Known rows, with every step that occurs
mesag -> duvir -> zivu: +2.88 -0.22 +0.48 -2.01 +0.99 +0.84 +1.51 +3.36 +2.33 -1.77 -4.47 +0.35 +2.65 +0.80 -1.77 -6.00 -1.07 +0.95 +0.50 -1.87
deso -> mesag -> duvir -> zivu: +0.32 +0.83 +1.29 -2.73 +1.13 +0.32 +2.03 +4.02 +1.92 -2.99 -4.09 +0.54 +0.94 +1.96 -0.37 -5.33 -1.49 +0.27 +1.19 -0.54
duvir -> mesag: +0.97 +0.66 +1.39 -4.27 +1.45 -0.25 +0.10 +6.08 +1.50 -0.54 -3.32 -0.05 +0.60 +3.16 -2.24 -1.88 -0.20 -0.02 -0.89 -2.30
duvir -> mesag -> deso: +0.56 +1.83 +1.02 -4.00 +1.74 -0.55 +0.12 +5.95 +2.15 -1.36 -2.13 -0.88 +3.05 +4.90 -2.81 -2.53 -1.73 -0.48 -0.91 -2.36
kifav -> nopi -> deso -> mesag -> duvir -> zivu: +0.25 +0.75 -0.32 -0.17 +0.85 +1.56 +1.47 +2.07 +1.17 -2.19 -4.90 +0.45 -1.13 +1.06 +2.27 -5.90 -0.23 +0.88 +0.24 +0.95
deso -> nopi -> kifav -> duvir -> mesag: +2.68 +0.43 +0.87 -1.90 +1.30 +0.33 +0.10 +3.67 +1.00 -1.44 -0.53 +0.87 -0.93 +1.20 -1.30 +2.72 +0.27 -1.72 -1.54 -2.21
duvir -> mesag -> deso -> nopi: +0.77 +1.07 -0.64 -4.20 +2.08 -0.29 +0.11 +5.80 +1.92 -2.01 -1.34 +1.04 +3.37 +3.42 -2.33 +0.44 -2.25 -0.91 -0.57 -0.76
nopi -> deso -> mesag -> duvir: -0.37 -0.22 +1.22 -3.01 +1.30 +1.15 +2.51 +4.61 +3.26 -4.37 -6.10 +0.17 +0.49 +1.80 +2.52 -4.66 -0.65 -1.55 +1.16 -1.46
mesag -> deso: +0.91 +0.80 +2.14 -3.53 +2.01 +0.57 +1.27 +3.63 +1.94 -2.04 -2.08 -0.49 +4.06 +3.04 -2.10 -3.04 -2.54 -0.66 +1.00 -3.27
kifav -> duvir -> mesag: +1.14 +2.29 +2.54 -4.14 +2.12 -0.67 -0.94 +5.58 +3.08 -1.66 -2.57 -1.48 -0.44 +2.72 -1.59 -1.02 +0.35 +0.04 -2.04 -1.85
mesag -> deso -> nopi -> kifav -> duvir: +2.74 +0.62 +1.72 -1.16 +1.96 +1.25 +1.33 +1.11 +1.56 -3.22 +0.63 +0.33 +2.54 +1.06 -1.19 +1.43 -2.04 -2.27 +0.24 -3.20
zivu -> duvir -> mesag: +0.38 +0.55 +1.03 -4.07 +1.65 +1.65 -1.14 +5.67 +0.44 +0.53 -3.24 +1.70 +0.44 +3.85 -2.87 -2.23 -2.31 -0.62 -1.82 -2.57
zivu -> deso -> nopi -> kifav -> duvir: +3.74 -0.71 +2.78 -0.70 +0.61 +2.41 +0.62 +2.74 -0.84 -0.65 -0.75 +1.85 +0.62 -1.67 +0.51 +1.09 -1.34 -2.09 +0.18 -2.31
nopi -> deso -> mesag: -0.42 -0.88 +2.51 -3.35 +2.01 -0.03 +2.36 +4.18 +0.99 -2.60 -4.94 +0.92 -0.73 +1.51 +1.75 -2.66 -0.49 -0.42 +1.04 -1.42
kifav -> duvir -> zivu: +2.98 +0.63 +3.07 -2.22 +2.34 -0.72 +0.32 +2.58 +1.69 -1.41 -2.68 -0.81 +0.02 -0.05 -2.10 -3.01 -0.65 +1.96 -0.88 -1.25
mesag -> duvir -> zivu -> deso -> nopi: +3.50 -1.30 -0.46 -1.50 +0.20 +2.01 +1.03 +4.81 +0.31 -0.63 -3.89 +3.05 +3.43 -1.50 -0.30 -3.74 -2.23 +0.43 +0.85 +0.58
zivu -> duvir -> mesag -> deso -> nopi -> kifav: +1.80 -0.26 -0.85 -1.68 +1.05 +2.41 -0.03 +3.55 -0.76 -0.22 -0.17 +3.12 +2.59 +4.05 -3.32 +0.49 -4.05 -2.71 -1.37 -2.76

Rows
+0.83 -0.88 +0.62 -1.61 +1.23 -0.04 +2.74 +3.89 +2.00 -3.37 -6.19 +0.74 +0.32 +0.78 +1.46 -6.34 -0.67 +0.55 +0.66 +0.13 => nopi -> deso -> mesag -> duvir -> zivu
+2.61 -1.14 +0.56 -1.41 +1.40 +1.75 +2.27 +1.72 -0.08 -1.80 -0.14 +1.87 +3.71 +1.43 -1.75 +0.52 -2.39 -2.31 +1.55 -3.77 => mesag -> deso -> nopi -> kifav
+3.19 +0.13 +1.54 -1.06 +0.10 +1.28 -0.33 +4.96 -0.62 +0.17 -0.76 +1.45 -0.20 +0.09 -0.23 +1.66 -0.62 -1.96 -1.64 -1.23 => zivu -> deso -> nopi -> kifav -> duvir -> mesag
+4.92 -0.78 +3.71 +1.01 +0.09 +0.77 +0.72 +2.19 -1.67 +0.99 -1.46 +0.28 +0.37 -1.46 -1.03 -3.37 -0.86 +0.50 -0.77 -2.12 => nopi -> kifav -> duvir -> zivu -> deso
-0.99 +1.38 +1.82 -4.13 +1.01 +1.68 +1.96 +4.80 +3.00 -3.79 -4.07 +0.26 +1.21 +2.73 +0.88 -3.69 -1.53 -2.09 +1.74 -2.05 => deso -> mesag -> duvir
+1.28 -0.55 +0.82 -1.00 +1.89 +2.05 +0.67 +1.73 +0.52 -0.24 -3.88 +0.30 -0.54 +0.54 +0.96 -3.04 +0.22 +0.48 +0.09 -2.15 => kifav -> nopi -> deso
+0.28 +0.94 -0.78 -3.86 +2.06 +1.76 -1.12 +5.17 +0.94 -1.05 -1.48 +2.53 +3.34 +4.26 -3.25 +0.02 -4.43 -1.32 -1.32 -0.82 => zivu -> duvir -> mesag -> deso -> nopi
-1.33 +1.54 +0.32 -1.67 +1.10 +2.90 +1.38 +2.90 +2.55 -2.99 -4.78 -0.05 -0.85 +1.86 +3.27 -4.36 -0.37 -1.18 +0.68 -0.79 => kifav -> nopi -> deso -> mesag -> duvir
+2.32 +2.45 +2.38 -1.53 +1.16 -0.16 +0.12 +3.54 +2.22 -2.12 -0.14 -2.20 +1.45 +4.09 -2.16 -1.24 -0.82 -1.64 -2.02 -3.52 => nopi -> kifav -> duvir -> mesag -> deso
-0.50 +1.13 +2.50 -3.37 -0.12 +2.45 +1.32 +6.32 +1.51 -2.24 -4.07 +0.90 +1.97 +1.84 +1.98 -4.62 -2.23 -2.14 +1.41 -1.32 => zivu -> deso -> mesag -> duvir
+5.05 -2.49 -0.33 +1.04 -0.92 +2.72 +1.99 +2.68 -1.53 -0.06 -2.77 +3.40 +2.88 -1.88 -0.38 -3.28 -1.93 -0.97 +0.93 -1.28 => mesag -> duvir -> zivu -> deso -> nopi -> kifav
+4.87 -3.02 +0.99 +0.77 -0.16 +1.55 +1.70 +2.53 -3.75 +1.70 -1.38 +4.03 +1.68 -2.04 -1.29 -1.25 -1.92 +0.14 +0.81 -1.25 => duvir -> zivu -> deso -> nopi -> kifav
+1.02 +0.10 +0.37 -3.56 +2.53 +0.90 +1.26 +3.55 +1.62 -2.58 -1.41 +1.56 +4.20 +1.84 -1.70 +0.00 -2.92 -0.88 +1.48 -1.90 => mesag -> deso -> nopi
-0.47 +0.32 +3.93 -3.74 +0.67 +1.32 +0.99 +6.03 -0.73 -0.53 -2.79 +1.45 +0.48 +1.74 +1.14 -2.73 -2.21 -0.99 +1.55 -1.27 => zivu -> deso -> mesag
+2.25 +0.04 -0.51 -1.90 +1.00 +0.61 +1.22 +3.88 +0.07 -1.29 -0.25 +1.49 +2.77 +3.37 -2.53 +0.90 -1.67 -2.21 -0.27 -2.73 => duvir -> mesag -> deso -> nopi -> kifav
+2.35 +0.22 +4.57 +0.29 -0.02 +0.44 +1.21 +2.86 -2.07 -0.18 -1.10 +0.67 -1.34 -0.11 +0.41 -2.78 -1.23 -0.32 -0.19 -0.91 => nopi -> kifav -> duvir -> zivu -> deso -> mesag
+4.60 -1.23 +1.38 +0.09 +1.77 +0.27 +1.32 +0.57 -0.39 -1.18 -0.80 +1.58 -0.40 -1.61 -1.76 +0.44 -0.57 +0.22 -0.13 -1.48 => deso -> nopi -> kifav -> duvir -> zivu
